Known rows, with every step that occurs:
tozu-rezu-mikotu-tonaf-digofik-kasib-mobelos: .06,.14,.01,.10,-.09,-.02,.22,.18,-.18,.02,-.21,.00,.23,.10,.14,-.03,.33,-.11,-.41,.04,-.09,-.06,.13,.12,-.01
kasib-mobelos-vebi-mikotu-laviv: -.05,-.21,-.38,-.10,.00,.02,.01,-.22,.31,.06,.05,-.04,-.20,-.18,.08,-.22,-.17,-.07,-.15,.27,.06,.26,.07,-.13,.11
mobelos-tonaf-digofik-kasib-mikotu: -.34,.38,-.16,.11,-.07,.16,-.24,.19,-.05,.20,-.33,.08,.18,-.01,-.02,-.16,.19,.19,-.29,-.16,-.06,-.20,-.19,-.13,-.18
rezu-mikotu-laviv-mobelos-vebi-digofik: -.15,-.15,.07,-.02,.28,.01,.39,-.08,.00,-.25,.09,.05,-.27,-.05,-.03,-.21,-.22,.03,.01,.26,.26,.18,.07,-.12,.10
tonaf-digofik-vebi-mikotu-laviv: .19,-.16,-.09,.01,-.13,.18,-.03,-.13,.18,.05,.05,-.06,-.20,-.07,-.05,-.01,.02,-.06,.10,.05,-.04,-.14,-.22,-.18,.11
kasib-mobelos-vebi-mikotu: -.06,-.25,-.34,-.12,-.09,-.04,.31,-.10,.29,.00,.07,-.06,-.16,-.09,.08,-.32,-.08,.17,-.12,.11,.00,.13,.24,-.19,.20
laviv-digofik: -.05,-.23,-.01,-.09,-.02,-.15,-.30,.07,.04,-.10,.05,-.05,.08,.06,-.10,.23,-.08,.20,.23,-.13,-.04,-.05,.09,.22,-.14
rezu-mikotu-laviv-digofik: -.08,-.14,.07,.00,.25,-.15,-.41,.14,-.04,-.23,.04,.00,-.07,-.06,-.14,.10,-.15,-.05,-.05,.15,.12,.16,.01,.32,-.05
tonaf-digofik-rezu-mikotu-laviv-mobelos: .20,.08,.29,-.10,.23,-.04,.18,.00,-.12,-.04,.03,-.12,-.03,.16,.08,.15,.03,-.25,-.12,-.04,.15,.22,.03,.16,-.01
mikotu-laviv-mobelos-tonaf: -.31,.17,-.04,.04,.07,-.04,-.19,-.17,-.05,.17,.04,.00,.07,-.09,.02,.22,-.06,-.07,-.05,.08,.18,-.09,-.14,-.08,-.09
laviv-mobelos-rezu-mikotu-tonaf-digofik: .01,.22,.36,-.10,-.01,-.16,.40,.26,-.15,.03,.09,.10,.11,.15,.04,.08,.06,-.21,-.29,.13,-.22,-.02,.24,-.07,.03
mobelos-laviv-digofik-kasib-mikotu: -.07,.13,-.12,.10,.21,.04,-.69,.08,-.03,-.11,-.30,.06,.23,.03,.03,-.12,-.25,.22,.13,-.16,.05,.20,-.09,.17,-.40
kasib-mikotu-laviv-digofik-rezu: .24,.09,.08,-.05,.05,-.12,-.53,.01,.00,.03,.00,.00,.17,-.13,-.09,.03,-.11,-.11,.15,-.01,-.03,.37,-.02,.40,-.32
kasib-mobelos-tonaf-digofik-vebi: .01,.25,-.19,.14,-.21,.09,.37,-.12,.37,.24,.02,-.11,.07,-.05,-.06,.04,.23,.19,-.17,.06,.01,-.20,-.15,-.15,-.16
vebi-mikotu-laviv-digofik-kasib-mobelos: -.11,-.24,-.40,-.04,.15,-.05,-.63,.07,-.02,.03,-.17,-.05,.06,.08,.10,-.24,-.07,.10,-.24,.11,.02,.18,.08,.12,-.22
kasib-mobelos-laviv: -.08,.15,-.16,.08,.02,-.01,-.21,-.33,.30,-.03,-.08,-.11,.08,.06,.15,.13,-.20,-.08,.10,-.06,.13,.14,-.21,-.02,-.15
digofik-kasib: -.19,-.11,-.16,-.03,-.02,.04,-.23,.07,-.12,-.01,-.16,-.02,-.03,.15,.02,.15,.07,.16,.15,-.36,.01,-.14,.05,.01,.11
mikotu-tonaf-digofik-vebi: .17,.12,.00,.10,-.26,.13,.33,.02,.20,.11,.07,.02,.00,-.02,-.12,.38,.13,.02,.04,-.02,-.23,-.43,-.04,-.11,-.04
digofik-vebi-mikotu: .14,-.26,-.09,.04,-.18,.04,.21,-.03,.09,-.08,.16,-.03,-.19,-.08,-.06,-.19,.02,.23,.27,-.12,-.04,-.20,.05,-.21,.36
tonaf-digofik-kasib: -.14,-.06,-.12,-.08,-.06,.13,-.17,.09,-.05,.06,-.24,-.06,.01,.25,.04,.22,.14,.13,.02,-.36,-.07,-.20,-.06,-.02,-.03
rezu-mikotu-laviv-mobelos-vebi-digofik-kasib: -.20,-.18,-.04,.00,.36,.10,.26,.04,-.19,-.21,-.10,.08,-.23,.06,.03,-.27,-.15,.13,-.05,.13,.25,.17,.14,-.10,.08
rezu-mikotu-laviv-digofik-kasib-mobelos: -.16,-.06,-.25,.03,.38,-.11,-.42,.21,-.03,-.12,-.20,-.07,.02,.09,.01,-.13,-.03,.07,-.38,.13,.19,.31,.15,.31,-.22
digofik-rezu: .20,-.07,.15,-.10,-.16,-.08,.00,-.09,-.04,.01,.12,-.05,.03,.05,-.01,.28,.07,-.08,.39,-.32,-.09,.00,.03,.19,.15
vebi-mikotu: -.13,-.24,-.08,-.04,-.15,-.05,-.11,-.01,-.02,-.09,.07,.00,-.11,.02,.03,-.12,-.02,.07,.12,-.12,-.07,-.18,.01,-.16,.31

Rows:
-.03,.00,-.09,.14,.01,.05,.12,-.14,-.02,.14,.19,.01,-.06,-.21,-.02,-.17,-.03,.08,.00,.21,.14,-.17,-.07,-.28,.12
digofik-vebi-mikotu-laviv-mobelos-tonaf
-.35,.39,-.13,.06,.08,.10,.01,.18,-.13,.23,-.34,-.01,.23,.12,.09,-.24,.15,.31,-.40,-.17,.09,-.12,.00,-.23,-.29
laviv-mobelos-tonaf-digofik-kasib-mikotu
.15,-.20,-.14,.06,-.09,.09,-.08,-.15,.11,-.01,.14,-.01,-.23,-.18,-.06,-.08,-.05,-.02,.22,.05,.03,-.08,-.11,-.14,.26
digofik-vebi-mikotu-laviv
-.17,.06,-.10,-.02,.12,.07,.17,-.18,.12,-.02,-.07,.05,-.12,-.13,.01,-.37,-.25,.12,.00,.18,.20,.26,-.04,-.24,-.19
kasib-mikotu-laviv-mobelos-vebi-digofik
.32,-.12,.14,-.18,-.08,.02,.19,-.09,.02,.19,.17,-.05,-.07,.03,.07,-.16,-.04,-.16,.11,.10,-.09,.17,-.02,-.24,.05
tonaf-digofik-vebi-mikotu-laviv-mobelos-rezu
.30,-.11,.04,.11,.05,.02,-.21,-.15,.21,-.15,.12,-.05,.07,-.05,-.10,.25,-.26,.18,.53,-.05,.04,.01,-.13,.17,-.24
mobelos-laviv-digofik-vebi
-.11,-.20,-.18,-.05,.16,-.01,-.73,.09,-.12,.00,-.14,-.01,.06,.07,-.05,.26,-.09,.06,.12,-.10,.02,.07,-.01,.29,-.25
mikotu-laviv-digofik-kasib
.15,.16,.11,.17,-.08,.08,.53,.20,.11,-.10,.08,.05,-.10,-.05,-.16,.16,.16,.03,-.19,.09,-.14,-.35,.07,-.06,.15
rezu-mikotu-tonaf-digofik-vebi
.08,.25,.29,.08,.00,.03,-.10,.00,-.10,.05,.09,.08,.04,-.11,-.09,.25,.14,-.37,-.10,.13,-.06,-.02,-.27,.23,.05
mobelos-tonaf-digofik-rezu-mikotu-laviv
.24,.15,.21,-.03,-.28,.01,.08,.01,-.01,.15,.08,.05,.16,.10,-.01,.53,.16,-.27,.09,-.12,-.38,-.28,-.01,.14,-.07
mikotu-tonaf-digofik-rezu
.20,.40,.15,.03,-.25,.02,.06,.09,.04,.16,-.06,.08,.22,-.03,-.02,.15,.15,-.17,-.13,-.09,-.33,-.11,-.02,.07,-.18
kasib-mikotu-tonaf-digofik-rezu
.17,.01,.23,-.01,.09,-.07,-.11,-.02,-.11,-.15,.12,.00,-.11,-.07,-.05,.17,.00,-.34,.13,-.03,.06,.20,-.04,.30,.24
digofik-rezu-mikotu-laviv
-.03,.03,.25,-.09,.03,-.15,-.24,.05,-.09,-.07,.12,.11,-.11,-.11,-.07,.03,-.08,-.41,.08,.11,-.03,.30,-.07,.14,.27
mobelos-rezu-mikotu-laviv
.23,-.40,-.06,.00,-.08,-.06,.01,.10,.07,-.13,.19,-.04,-.06,-.05,-.12,-.16,-.04,.36,.28,-.01,-.08,-.12,.16,.02,.07
laviv-digofik-vebi-mikotu
-.30,.09,-.12,.12,-.06,.11,-.21,.08,-.12,-.10,-.30,.10,.02,.09,-.01,-.41,.04,.27,.08,-.23,-.01,-.10,-.14,-.16,-.05
vebi-digofik-kasib-mikotu
.15,.03,.25,-.07,.26,-.13,.14,-.02,-.18,-.10,.11,-.08,-.07,.05,.06,.08,-.04,-.22,.00,-.04,.22,.28,.14,.20,.13
digofik-rezu-mikotu-laviv-mobelos
.06,-.31,.13,-.03,.20,.05,.31,-.05,-.36,-.20,-.04,.06,-.06,-.04,.09,-.28,-.05,.02,.19,.11,.27,.26,.10,.04,.12
tozu-rezu-mikotu-laviv-mobelos-vebi-digofik-kasib
.11,.09,.39,.17,-.14,-.07,.27,.09,-.23,-.24,.19,.21,.02,.00,-.10,.04,.11,-.20,.13,.09,-.27,-.27,.00,.12,.19
vebi-digofik-rezu-mikotu-tonaf
-.26,.17,.05,-.02,-.05,.00,.16,-.03,.00,.17,-.02,-.06,.14,.12,.04,.20,.09,.13,-.14,-.08,.05,-.28,-.07,-.18,-.15
laviv-mobelos-tonaf-digofik
.21,-.13,-.02,-.08,-.18,-.02,.46,-.25,.23,-.02,.14,-.02,-.03,.00,.02,-.11,-.01,.04,.30,.01,-.09,.19,.07,.05,-.03
kasib-mobelos-vebi-digofik-rezu
-.01,-.04,.19,-.24,-.06,-.21,.12,-.01,-.09,.10,.13,-.04,.07,.13,.09,.06,-.06,-.04,.23,-.19,-.03,.19,.18,-.07,.07
laviv-mobelos-rezu
.02,.10,-.22,.14,-.24,.09,.34,-.08,.29,.19,.07,-.07,.02,-.09,.00,-.28,.20,.21,-.25,.17,-.07,-.25,-.12,-.29,.02
kasib-mobelos-tonaf-digofik-vebi-mikotu
-.34,.20,.08,.12,.27,-.09,.00,.01,-.13,-.04,.06,.04,-.03,-.12,-.02,.00,-.04,-.08,-.28,.20,.27,-.01,-.03,-.04,.09
rezu-mikotu-laviv-mobelos-tonaf
-.09,-.01,.00,.02,-.28,.05,-.02,.09,.01,.05,.02,.11,.02,.05,.02,.10,.08,-.10,-.19,.07,-.35,-.46,-.03,-.20,.11
vebi-mikotu-tonaf-digofik
.33,-.12,.13,-.19,-.13,.02,.62,.04,-.04,.14,.20,.05,.05,.04,.11,.07,.01,-.04,-.08,.09,-.30,-.10,.36,-.13,.05
laviv-mobelos-vebi-mikotu-tonaf-digofik-rezu
-.19,.23,-.22,.00,.05,.20,-.50,.06,.02,.14,-.41,.00,.02,.06,.02,-.05,.04,-.04,-.24,-.16,.03,.09,-.23,-.03,-.23
tonaf-digofik-kasib-mikotu-laviv
.08,-.10,.24,-.04,.16,-.15,.08,-.08,-.25,-.14,.06,-.10,.02,-.06,.11,-.01,-.01,-.18,.06,.02,.34,.26,.06,.14,.18
tozu-rezu-mikotu-laviv-mobelos
